Known rows, with every way that one mark hangs from another
J805(J186): [ 22.7  -7.2  18.4   1.1  12.7  -1.9  -2.8  14.5   0.7 -20.4  -8.0  17.7
   7.8 -14.4 -12.9 -29.9  -1.9  -7.4  11.7  -4.0  -1.8  -7.0   9.8   4.7
  11.5  10.8  19.8]
J411(J845(J186(J478(J345) J908(J499)))): [-10.7  16.1  -5.5  14.5  -7.6 -10.6   3.4 -11.6   0.9  13.3  19.8   1.8
 -11.8  21.4  13.4   9.3 -14.1  11.0  -4.5   9.6   0.3 -37.9 -14.1   5.8
 -10.6  -2.9 -18.2]
J499(J845): [ 16.0 -12.0  15.2  -4.5  33.7  10.7  -6.6  10.9 -13.5  -7.6 -19.3  -3.0
  27.7  13.9 -12.5 -12.6 -14.8   4.5   1.5 -20.0  -2.7  26.4   4.6  17.7
   7.4  16.5  14.8]
J845(J186(J478(J345) J908(J411 J499))): [-10.0   7.5 -34.9   7.5  -0.1  -3.3   6.9  -7.8   4.2  21.2  12.7  -4.2
  -3.9  10.5  25.9  21.3  13.8   6.2  -1.4  16.8  -7.5 -13.6  -1.5 -13.0
  -8.1  -2.6 -46.7]
J805(J186(J478) J345 J411): [ 15.0 -11.6  19.6   6.7  -0.2  12.4  18.1   0.1  20.7 -28.9   4.6  22.6
   3.2 -16.3   3.8  -4.5   7.3   9.8  -3.7  10.5 -21.3   0.6  11.1  -3.9
   4.7  -4.7  19.3]
J411(J845): [ 16.0 -12.6  29.1  -3.5  14.9   8.1 -11.6  14.8  -4.2  -6.0 -11.1  14.3
   6.4   4.2 -21.7 -29.1 -34.0  -4.9 -19.9 -17.3   8.1   0.2   3.2  18.6
   1.1  11.7  22.1]
J805(J186(J478(J411) J908) J345 J499): [-13.1  18.8  -5.0  -8.1 -10.3   0.2  19.3   5.8  16.8 -24.0  20.1  -0.1
 -20.1 -17.2   9.4  21.5  24.7  -1.4   9.2  15.0  -1.1  -3.3   8.1 -26.0
   2.6 -10.0  -9.4]
J345(J805(J186 J411(J845))): [ 11.0 -25.9  49.1   0.5  -6.4  -4.9  13.0   5.8  17.7 -15.2  -6.1   7.1
  -5.7 -14.4 -25.1 -36.3 -21.6  -3.1  -5.8  22.9  -8.4 -16.9 -10.8  29.4
  13.5  -1.3  65.8]
J345(J805(J186(J908(J411)) J499)): [  0.1 -14.1   2.9 -17.4   9.1 -19.5  25.1  19.7   0.1 -16.0   0.1  -8.1
 -14.7 -14.6  -7.4 -10.3  26.1  -8.4  10.7  34.8   3.6   0.0  -0.2   0.6
  12.0   0.8  23.2]
J186(J478(J345) J908(J411)): [ -3.7  -2.2 -15.9 -15.1  11.5  -2.0   0.3  13.4 -10.4  14.4 -11.6  -3.6
  16.8   8.0   2.7  18.8  19.0  -0.8  -3.8  24.7  -8.2  10.5  21.5 -20.9
 -15.4   0.8 -12.3]
J345(J805(J186(J478 J908(J499)))): [ 14.0 -16.5 -14.5 -12.1   2.3  -6.6  21.1  -1.7 -15.2 -15.4  23.0   5.1
  -8.0  -4.7   2.4  -1.2   4.0  -4.6  14.6  27.7  -5.3 -29.5 -18.1  11.9
  -2.5   1.8  17.6]
J411(J845(J186)): [ 13.8  -4.3  28.5  18.3   6.2   2.6  -9.2  10.2  15.0  -3.6   5.2  20.8
  -0.9   1.8  -8.7 -31.9 -34.2  -6.6 -12.5 -17.1  -1.1  -9.4   2.2  20.7
   1.7  12.3   9.8]
J845(J186): [ 15.8   2.0  11.9  18.2  16.6  11.4  -6.0  14.9  -1.7  -3.5   0.5  12.8
  12.0  -7.0  -0.2 -21.5 -17.7 -18.3  -3.0 -15.2  -9.0   2.8  15.4  10.0
   3.7  14.0   2.0]
J186(J478(J411(J845)) J908(J499)): [  0.3   2.5 -15.6 -19.2 -16.2   8.2  -9.5  -7.4   8.5   4.4  13.5  -2.9
 -15.5  -1.0   2.0  10.7 -20.7 -11.3 -13.8  -1.3   4.9 -14.0 -16.8  -6.6
 -11.5   5.4 -19.7]
J345(J805(J186(J478(J499) J908))): [  3.7  -9.2  -7.7 -12.2 -12.9 -15.1  10.8   4.9 -26.5 -13.6  12.4  -0.2
  -7.2 -20.1  -2.8   3.8  20.8 -13.6  26.2  26.2   2.5 -11.1   4.9  -5.4
  -7.5  -5.8  30.1]
J908(J411(J845) J499): [ 11.4 -22.8  -1.0  -7.7   8.5   4.3  -8.5  -0.3  13.2  -2.7 -11.5  13.6
  -7.2   6.2  -3.6 -25.9 -23.2   7.4 -29.3 -20.2  12.6  -4.3 -19.1  15.2
   9.3   9.9 -11.6]
J805(J499): [ 11.1  10.2  13.3   1.0  21.5  11.6   4.4  24.4 -16.5 -17.4  -8.9  -4.4
   7.0  -6.5 -19.2 -16.8   1.6  -9.5  -9.0 -17.8   7.8   7.5   7.9   5.0
  13.3   6.9  13.3]
J478(J345 J411(J845) J499): [-35.7  28.3  12.7   2.0 -21.0  -0.8 -14.9  -4.9 -11.8  26.9 -19.7 -10.0
  -1.9  -0.2 -16.8   4.0 -13.7  -5.9 -10.2 -14.6  27.7   1.9  13.2 -19.0
  12.2 -25.4   9.9]
J345(J805(J186(J478) J411 J499(J845))): [ 11.1 -14.6  19.5  -1.5   3.4  -9.3  27.8  -2.2  15.0 -34.8   2.7  -4.2
   2.1 -10.5 -14.8  -3.1  22.3  24.4  11.7  26.5 -22.8  -4.4 -24.1  21.1
   9.0 -11.4  48.1]
J345(J805): [ 11.4 -17.6  14.2  -1.7  26.6  12.8  12.2  20.4 -34.9  -7.4  -6.9   2.2
  23.6  -1.7 -18.0 -19.5 -17.9 -20.8 -11.5   2.2   2.9   9.1  12.9  18.4
   9.8   0.5  48.7]
J411(J845(J186(J478(J345 J499)))): [-14.2  19.2   6.4  23.9 -19.3 -11.3  -8.7 -11.6  -1.7  12.1   4.9  16.0
  -3.7   6.0   0.7   2.7  -2.7  12.1  -3.4  -4.4   6.3 -20.9   5.1  -3.2
  -8.4 -21.0   2.5]
J478(J345(J805(J186)) J411 J499): [-36.0  22.3   3.1   4.5 -18.7 -11.7  13.6  -5.3 -16.5  14.2 -13.8  -9.3
   3.8 -19.1  -9.9   2.7  12.3  -7.3  15.2  14.8  17.4  -7.4  11.2 -17.7
  20.4 -36.7  39.3]
J478(J345 J499): [-18.8  25.2   5.8   7.3   5.1   5.0  -5.5   7.2 -44.6  12.8 -23.3 -10.7
  15.6   2.4 -10.6  -3.7   8.5  -3.7   1.0 -13.0  21.3   9.3  27.7 -14.8
  13.0 -13.1  14.9]
J845(J186(J908(J411 J499))): [  9.8  -6.7 -23.1   2.0   6.2   4.0  -1.9   3.5   6.1   8.7   9.1  -5.3
  -9.5   1.1  20.7  -6.6  -0.8 -18.3  -3.7  -4.5   0.2   6.2   0.5  -0.2
   3.1  23.1 -41.1]

Rows
[ 11.9 -16.4 -16.8   9.4  18.5   6.0  -2.3  -9.3  24.2  -1.6  -5.0   4.6
   5.4  11.3  17.6  -8.7  -6.2  14.6  -3.8 -23.2  -5.9  15.7 -17.8  16.8
  11.9  15.4 -36.9] | J908(J411 J499(J845(J186)))
[ 11.1 -13.5  -1.6  12.4  -0.5   1.2  -5.2  -7.0  29.5   1.8   5.8  20.3
 -14.7   4.5  11.0 -28.2 -26.6   5.0 -24.2 -19.3   5.7 -13.9 -20.8  16.6
   7.2  10.4 -25.6] | J908(J411(J845(J186)) J499)
[  6.4 -16.3 -27.0 -26.7   2.6  -2.0 -15.6  -1.1  -7.2   1.7 -11.1 -11.6
   4.9   4.4   3.7  24.2  28.4   1.6  14.2  -4.3  -0.5  38.9   6.3 -16.8
 -16.1  10.4 -24.9] | J186(J478(J499(J845)) J908(J411))
[  1.5   7.5  17.7  11.5 -10.2   5.6 -12.8  -0.5  30.5   9.4   4.0  11.0
  -5.5 -11.1  -4.4 -17.2 -35.1 -17.4 -16.8 -17.6  -2.6  -4.8   2.0   7.2
   2.0   5.6   0.7] | J478(J411(J845(J186)))
[ 17.3  -0.6   9.2  -0.5 -26.6   2.9  -8.5  -1.8   6.6 -13.9  -3.8   9.9
  -4.2 -35.1  -5.0 -11.6  27.5  -4.8  11.4   2.2  -8.3  -8.2   5.1 -16.2
  -1.7  -5.3  13.5] | J805(J186(J478(J499)) J411)
[ 15.8   1.6 -22.5   7.2   3.6   8.0   0.1  -2.7  -7.1  -2.7  29.7  -0.4
  -7.9  -0.6  17.5   5.9  -3.0 -13.9   2.5  -2.9 -10.1 -17.2  -3.3   3.5
 -12.6  17.1 -31.2] | J845(J186(J478 J908(J499)))
[ 21.4   0.5   7.8  -1.7  12.8 -11.4   5.6   1.1  17.1 -38.1   1.1  11.2
   2.6  -3.1 -10.7  -1.4  22.5  29.8  19.0  -0.9 -15.0  -5.4 -18.2  10.2
   3.0   0.3   8.0] | J805(J186(J478) J499(J845))
[ -9.1  10.9  -3.1   2.3 -18.7   4.5  -8.2  -7.9  18.3  15.3  14.7  -9.9
 -26.1   0.1  10.9  -4.3 -31.8 -20.4  -8.4 -11.7   6.6 -16.1 -13.3   1.1
   4.4  13.0 -26.8] | J478(J411(J845(J186(J908(J499)))))
[  4.5 -16.2 -12.6 -25.0 -18.2  -6.7 -20.2   6.1   3.3   4.7  -4.5   4.1
 -16.5  -2.9  -2.3   4.2   9.4  -5.7  -4.5  -0.4  10.8  10.1   2.7 -13.0
 -21.7   5.4 -16.7] | J186(J478(J499) J908(J411(J845)))
[  4.0 -24.7  43.6  -3.5   4.9  13.5  10.0  12.4  -4.8  -3.0 -10.8  -2.5
   7.6  -3.4 -27.1 -29.1 -32.4 -12.8 -27.4   9.2   1.1   1.8  -1.7  28.0
   7.6   1.6  64.1] | J345(J805(J411(J845)))
[ 13.2 -21.3 -13.7 -10.5  26.5   9.9  -4.1  -2.3   4.0  -2.6 -20.7  -1.4
  15.7  12.8   3.5  -7.1  -4.8  18.0 -10.7 -21.1   1.7  23.2 -15.8  12.6
  12.4  15.1 -21.5] | J908(J411 J499(J845))
[-17.1   0.9 -24.3 -16.9   2.8 -10.8  -7.2  -5.6 -18.6  17.8 -20.4 -18.4
  10.9  16.7   7.1  34.2  34.5  17.8  17.0  10.2   3.9  28.7  12.5 -23.9
 -13.9  -6.8 -21.3] | J186(J478(J345 J499(J845)) J908(J411))
[ -4.8  -2.8  27.7  18.2  13.8   3.5  25.3   4.8   2.5 -15.6   3.7 -20.4
   4.4  -1.2  -8.2  -9.7  -1.9   1.6  -2.9   7.6 -13.0  15.0  -9.3  29.7
  16.5  -1.9  35.9] | J345(J805(J411 J499(J845(J186))))
[ 13.0  -5.1  -8.9  -5.6   8.1   6.7 -12.6  -5.8 -19.7  -8.4 -10.2   2.4
  18.2   3.0  -6.8   6.9   9.9   8.7   9.5 -21.0   3.1  23.5   0.4  -0.4
  -9.4  -0.7   4.5] | J186(J478(J499(J845)))
[ -6.3   0.5 -12.4  17.0  -7.6  -7.1   2.9 -16.2  27.7  12.4   7.8  24.2
  -5.8  15.0  16.1  -0.3 -11.2  27.0 -24.4  -1.0  -1.5 -27.5 -19.3   5.6
  -2.5 -13.2 -29.3] | J908(J411(J845(J186(J478(J345)))) J499)
[-11.7  13.2  -6.1   1.1   8.5  -5.1  -8.1 -10.5 -29.6   5.4 -17.7  -3.6
  26.1  16.0  -5.0  22.7  16.6  25.1  11.6  -7.4   6.1  13.1   8.8  -8.7
  -1.8 -16.8   6.5] | J186(J478(J345 J499(J845)))
[  2.3 -12.9  50.1   9.4  -6.2   2.9  12.7   3.0  30.1 -22.3  -5.3  19.6
 -10.6  -7.4  -6.1 -31.2 -19.4  17.0 -14.5   1.6  -2.4  -1.7   1.3  12.8
  17.7   4.0  31.8] | J805(J186 J345 J411(J845))
[-10.4   8.7  -9.6 -22.1 -31.0   1.1 -22.3  -4.0  -2.1  12.4   0.7  -6.7
 -15.8 -13.1  -6.8  14.7  -2.7 -22.6  -0.1  -4.1  14.0   3.2   5.7 -23.0
 -18.4  -3.8  -7.7] | J186(J478(J411(J845) J499) J908)
[  3.2   0.5 -31.4 -22.0   3.8  12.3  -7.3 -13.7  -0.7   0.9   4.5 -18.5
   3.2   8.8   8.3  27.2  -1.9  -2.9   5.4  -9.9  -5.2  13.6 -15.3  -6.5
  -5.8  11.4 -28.9] | J186(J478(J411) J908(J499(J845)))
[ -3.6  -8.3  42.1  -1.4   1.3   6.2  19.4  17.2  -3.9 -14.2  -7.5 -10.7
  -5.4  -7.0 -27.6 -25.1 -17.4  -8.3 -26.8  12.5   6.7  -2.6 -10.9  27.8
  13.9  -7.5  60.1] | J345(J805(J411(J845) J499))
[-23.0  23.2   1.7  11.6 -23.0 -17.0  -8.4  -7.8 -10.7  19.0  12.8   0.7
 -12.7  10.9   6.8  14.2   4.0   1.1   7.7   8.4   8.1 -19.7   6.6 -11.5
 -14.6 -11.6  -5.6] | J411(J845(J186(J478(J345 J499) J908)))
[ -0.2  11.7 -20.4  -6.9 -18.0  17.4 -16.6  -3.0 -12.7   7.1  -0.7   1.9
   6.2 -24.8  -6.1  13.3   9.3 -22.9  -6.0 -18.6   7.2  12.2  17.0 -27.4
  -6.4 -14.4  -7.8] | J186(J478(J411 J499))
[ 21.4  -6.0 -16.0  16.2  16.9   8.7  -1.6 -16.7   8.4 -11.4  15.7  10.8
   7.2  13.4  14.5   2.6  -9.5  18.1   2.5 -19.6 -14.0  -8.5 -22.7  18.2
  -0.7  10.6 -22.8] | J908(J499(J845(J186(J478))))
[  4.8   1.5   3.8   6.6  -0.2   0.1  -6.9   0.8   2.8   5.3  18.2  -1.1
 -21.5   8.9   8.9 -18.1 -31.6 -11.3  -4.9  -9.5   6.8 -21.3 -15.1  18.9
   0.2  21.8 -15.2] | J411(J845(J186(J908(J499))))
[-32.5  10.9  19.0  24.5  -3.0  -3.2  14.5 -10.2 -17.3  19.5 -11.7 -24.6
  15.6   7.2  -0.6   4.0   7.2   6.5   9.5  12.3   0.7  16.2   6.3   8.8
  16.4 -22.6  36.8] | J478(J345(J805(J411)) J499(J845(J186)))
[  6.0 -20.0  -6.5 -20.4   5.2   1.7  -9.5   8.8   6.1   6.8  -4.0  -2.4
 -15.4   9.0   0.3 -13.6 -20.1  -5.0 -16.7  -5.4  14.8   0.0 -12.1   7.4
   1.8  19.6 -20.4] | J186(J908(J411(J845) J499))
[-27.8  13.2 -12.8   5.5   0.4 -17.1  -5.7  -6.3  -8.0  28.8 -16.0 -25.4
   2.0  16.2  16.0  20.4  21.2   5.7  23.6   5.2   5.9  26.9  14.5 -14.0
   1.2  -0.7 -27.4] | J478(J345 J499(J845(J186(J908(J411)))))
[ 18.7 -10.4  -4.7   0.2  15.4   0.9  -5.9   1.7   7.0  -6.0  12.8  -3.4
   9.8  15.0   9.1  11.1  -1.1   0.8  19.0   2.5 -23.5  10.1   3.8   8.0
 -19.0  22.2 -14.0] | J499(J845(J186(J478 J908)))
[ -4.2 -10.1 -17.2 -13.8 -15.7  -8.6   5.9   0.8   7.1 -11.5   4.2  13.8
 -14.1 -12.9  20.0  14.8  36.9   4.3  16.1   9.7   5.3  16.1  16.9 -27.8
  -3.7  -7.3 -20.3] | J805(J186(J478(J499) J908(J411)) J345)
[-17.9  29.7 -11.9   8.6 -10.4   2.8   0.7  -1.5   2.6  24.9  12.6  -7.1
   6.0  -2.4  11.4  28.9   4.8 -17.5   6.2  18.4 -15.3  -4.8  21.7 -24.9
 -11.6  -8.8 -19.2] | J845(J186(J478(J345 J411) J908))
[ 20.3 -17.8 -29.2   6.4  12.6   5.7  -2.2 -16.6  25.6  -5.0   5.3  17.6
   7.8   6.6  22.5   4.5   1.7  21.8  -5.1 -16.3 -17.0   7.2 -23.2  12.6
  -3.2   8.4 -41.8] | J908(J411 J499(J845(J186(J478))))
[-33.4  26.9 -20.8 -14.0 -13.9  -3.4  -9.0 -12.9 -23.4  24.5 -12.0 -29.0
  10.5  10.0   0.2  44.9  24.5   2.2  21.7   2.3   6.3  23.6  13.6 -29.3
  -8.1 -15.2 -12.3] | J186(J478(J345 J411 J499(J845)) J908)
[ 14.5  -0.7  28.3 -10.5 -21.0 -12.1   3.3   7.4  33.2 -23.3  11.9  -2.4
 -30.1 -16.3 -14.8 -10.6  16.0   4.6   6.7  25.4 -12.8 -23.3 -16.9   1.4
  -5.9   4.7  15.3] | J805(J186(J478 J908) J411(J845) J499)
[-14.2  24.2  -7.8  25.6 -10.9  -3.9  -1.6  -6.7 -19.6  10.5   4.3   9.3
  11.8  -4.3   8.5  11.6  15.4   0.9   5.4  -4.0   0.0  -9.7  18.6 -13.8
  -4.6 -20.2  -6.6] | J845(J186(J478(J345 J499)))
[-30.9  39.6 -25.0   7.5 -30.1  -4.4  -8.0  -8.8 -11.0  29.8  11.5 -20.2
  -6.2  -9.7  14.8  34.5  22.0 -22.1  15.5  10.1   3.0   0.5  22.2 -37.0
 -11.0 -18.1 -25.8] | J845(J186(J478(J345 J411 J499) J908))
[ -8.5   7.9 -17.7  -7.0  19.9   0.2   8.1  -9.3 -25.9   8.1  -3.4 -19.8
  14.8  31.9   7.6  28.7   4.6  24.3   9.5   6.7  -0.8   0.5  -7.6   2.6
  -2.6   2.2 -12.5] | J186(J478(J345) J908(J499(J845)))
